What can hang from each mark:
Q563: Q171 Q330 Q603
Q761: Q171
Q330: Q532
Q171: Q532 Q563
Q603: Q532 Q563 Q761
Q532: Q171 Q330

Known rows, with every way that one mark hangs from another:
[Q603 [Q761 [Q171 [Q532 Q330]]]]: .13 -.05 .03 .02 .08 -.18 .03 -.32 .05 -.12 -.04 -.22 -.06 .32 -.25 .28
 .06 -.05 -.10
[Q171 [Q563 Q330]]: .22 -.03 .28 -.17 -.01 -.14 -.05 -.05 .09 .07 -.02 .32 .04 .31 .05 .00
 -.01 .06 .04
[Q171 Q532]: -.05 .01 -.05 .00 -.03 -.01 .02 -.18 .06 -.06 -.04 -.19 -.11 .15 -.12
 .01 -.06 .02 -.06
[Q603 Q532]: -.04 .07 .00 .00 -.04 .04 -.07 -.05 .02 -.02 -.02 -.05 -.12 .11 -.30
 -.03 -.06 .00 -.10
[Q532 [Q171 [Q563 [Q603 Q761]]] Q330]: .21 -.16 .23 -.02 .15 -.26 .05 -.25 .05 .05 .11 .01 .08 .43 -.02 .01 .25
 .08 -.01
[Q532 Q171 Q330]: .08 -.24 -.01 -.05 .11 -.14 .12 .04 .00 -.19 .06 -.14 .11 .11 -.03 .07
 .14 -.08 .04
[Q330 [Q532 Q171]]: -.18 -.07 .08 -.15 .03 .14 .13 .21 .03 -.11 -.19 -.20 .11 .23 -.10 -.04
 .12 .09 -.11
[Q761 [Q171 Q532 [Q563 Q603]]]: .04 -.01 .36 .12 .13 -.13 .08 -.32 .18 .12 -.13 -.04 -.09 .43 .06 .24
 .05 .10 -.04
[Q563 [Q603 [Q532 Q330]]]: .18 .03 .06 .12 .08 -.25 -.04 -.26 .16 .08 .21 -.23 -.18 .11 -.34 -.02
 -.01 .05 -.02
[Q171 [Q563 Q603]]: .11 .01 .27 .08 .07 -.13 .00 -.19 .11 .19 .07 .14 -.04 .20 .13 -.04 .05
 .11 .03
[Q330 [Q532 [Q171 Q563]]]: -.13 -.14 .23 -.18 .02 .10 .11 .13 .04 -.11 -.18 .03 .12 .42 .00 -.08
 .12 .09 -.10
[Q761 [Q171 [Q563 Q603]]]: .09 -.01 .41 .12 .16 -.13 .04 -.15 .11 .19 -.11 .15 .02 .29 .16 .22 .10
 .08 .02
[Q761 [Q171 [Q532 Q330] [Q563 Q603]]]: .22 -.11 .30 .15 .17 -.34 .09 -.42 .23 .03 .03 -.11 -.11 .42 -.02 .24
 .04 .02 .02
[Q330 [Q532 [Q171 [Q563 [Q603 Q761]]]]]: -.06 .02 .33 -.11 .09 .03 .06 -.07 .06 .12 -.11 -.03 .09 .56 -.08 -.09
 .23 .25 -.15
[Q330 Q532]: -.09 .06 .05 -.06 -.02 .08 .04 .08 .07 -.01 -.08 -.13 .00 .12 -.14 -.11
 -.02 .10 -.09
[Q603 Q532 Q563]: .05 -.12 .13 .01 -.03 -.05 -.19 -.05 .05 -.10 .00 -.01 -.01 .19 -.13
 -.03 -.11 .06 .07
[Q761 [Q171 Q532 Q563]]: .00 -.07 .24 .01 .06 -.03 .06 -.20 .09 -.08 -.20 .05 -.04 .42 .03 .24
 .00 -.03 -.06
[Q761 Q171]: .00 -.01 .13 .04 .09 .01 .05 .06 .00 .00 -.18 .01 .06 .08 .03 .27 .06
 -.04 -.01
[Q563 Q171 [Q330 Q532] [Q603 Q761]]: .08 .37 .38 -.13 .05 -.09 -.07 -.13 .12 .37 .00 -.15 -.22 .54 -.18 -.01
 .23 .33 -.13

Rows:
.17 -.19 .20 .03 .10 -.25 .08 -.30 .14 -.17 -.04 -.02 -.06 .41 -.04 .25
 -.01 -.10 -.01 => [Q761 [Q171 [Q532 Q330] Q563]]
.14 .35 .33 -.07 .03 -.14 -.18 -.26 .08 .37 .07 -.07 -.32 .55 -.33 .07
 .19 .23 -.13 => [Q563 Q171 Q330 [Q603 Q532 Q761]]
.16 -.02 .23 -.17 -.03 -.14 -.02 -.23 .16 -.01 -.05 .13 -.06 .45 -.05
 .02 -.06 .08 -.02 => [Q171 Q532 [Q563 Q330]]
.02 .15 .18 .11 .13 -.07 .02 -.33 .09 .18 -.14 -.23 -.08 .36 -.16 .26
 .12 .15 -.13 => [Q563 [Q603 [Q761 [Q171 Q532]]]]
.13 .13 .17 .14 .08 -.25 -.06 -.31 .11 .14 .24 -.26 -.39 .30 -.24 .05
 .12 .06 -.02 => [Q563 Q171 [Q603 [Q532 Q330]]]
.05 -.17 -.01 -.06 .06 -.11 .03 -.02 .02 -.22 .03 -.20 -.01 .22 -.34 .04
 .09 -.07 -.06 => [Q603 [Q532 Q171 Q330]]
.16 .04 -.06 -.04 -.02 -.14 -.13 -.24 .01 -.07 .15 -.11 -.11 .21 -.46
 -.04 .00 -.02 -.13 => [Q603 [Q532 Q330] Q761]
-.03 -.02 .21 -.29 .05 .04 .11 .24 .10 -.04 -.22 -.11 .13 .35 -.16 .00
 .13 .15 -.08 => [Q563 [Q330 [Q532 Q171]]]
.19 .10 .18 .13 .17 -.23 -.07 -.30 .09 .13 .05 -.18 -.12 .31 -.41 .24
 .11 .06 -.12 => [Q563 [Q603 [Q532 Q330] [Q761 Q171]]]
.05 -.05 .28 -.04 .11 -.06 .02 -.15 .00 .14 -.04 .10 .11 .44 .07 .01 .25
 .14 -.06 => [Q532 [Q171 [Q563 [Q603 Q761]]]]
.01 .20 .28 -.19 -.02 -.02 -.02 .06 .09 .12 -.07 -.09 -.19 .42 -.10 .01
 .12 .17 -.07 => [Q563 Q171 [Q330 Q532]]
.22 .06 .33 -.06 .05 -.24 .00 -.34 .25 .20 .00 .04 -.11 .47 -.04 .02
 -.01 .20 .02 => [Q171 Q532 [Q563 Q330 Q603]]
.17 -.11 .12 -.01 .01 -.27 -.15 -.41 .03 -.12 .17 -.23 -.21 .51 -.02 .06
 .08 .04 .08 => [Q603 [Q563 [Q171 [Q532 Q330]]] Q761]
.10 .01 .47 -.19 .07 -.06 .04 .08 .15 .04 -.28 .20 .08 .50 -.05 .17 .04
 .12 -.08 => [Q761 [Q171 [Q563 [Q330 Q532]]]]
.20 .03 .35 -.16 .01 -.17 -.23 -.11 -.02 .10 .03 .12 -.04 .49 .10 .08
 .13 .15 .10 => [Q603 [Q563 Q171 Q330] Q761]
.23 .03 .41 -.18 .09 -.11 -.07 -.09 .02 .10 -.19 .35 .11 .50 -.01 .26
 .12 .06 -.06 => [Q603 [Q761 [Q171 [Q563 Q330]]]]
.11 .04 .33 -.24 -.02 -.06 .00 .02 .16 .05 -.11 .18 .03 .42 -.09 -.10
 -.03 .15 -.06 => [Q171 [Q563 [Q330 Q532]]]
.04 -.12 .20 .01 .06 -.06 -.11 -.23 .03 -.10 -.18 -.11 .07 .42 -.02 .25
 .00 .08 .02 => [Q603 Q563 [Q761 [Q171 Q532]]]
.16 .01 .29 -.26 -.01 -.09 -.18 .02 .09 .03 -.09 .02 .15 .41 -.14 -.10
 -.02 .26 .03 => [Q603 [Q563 [Q330 Q532]] Q761]
.04 .22 .09 .06 .02 -.03 -.14 -.25 .05 .22 .06 -.12 -.14 .25 -.37 -.05
 .06 .17 -.16 => [Q563 [Q603 Q532 Q761]]
-.07 -.14 .18 -.12 .00 .05 .00 .01 -.01 -.13 -.12 .11 .02 .42 -.15 -.01
 .08 -.01 -.12 => [Q603 [Q532 [Q171 Q563]]]
-.08 -.06 .34 -.06 .10 .01 .13 .02 .14 .09 -.12 -.06 .08 .43 .03 -.10
 .17 .21 -.07 => [Q330 [Q532 [Q171 [Q563 Q603]]]]
.11 -.02 .30 -.30 .01 -.02 -.10 -.06 .00 -.01 -.14 .23 .08 .66 -.31 .02
 .15 .09 -.17 => [Q603 [Q532 [Q171 [Q563 Q330]]] Q761]
.10 -.25 .13 -.09 .05 -.15 .02 -.10 .05 -.21 .04 .03 -.01 .42 -.23 .01
 .08 -.09 -.06 => [Q603 [Q532 [Q171 Q563] Q330]]
.15 -.02 .43 -.20 .09 -.08 -.13 .08 .10 .02 -.26 .03 .20 .50 -.10 .17
 .03 .21 .01 => [Q603 [Q563 [Q330 Q532]] [Q761 Q171]]
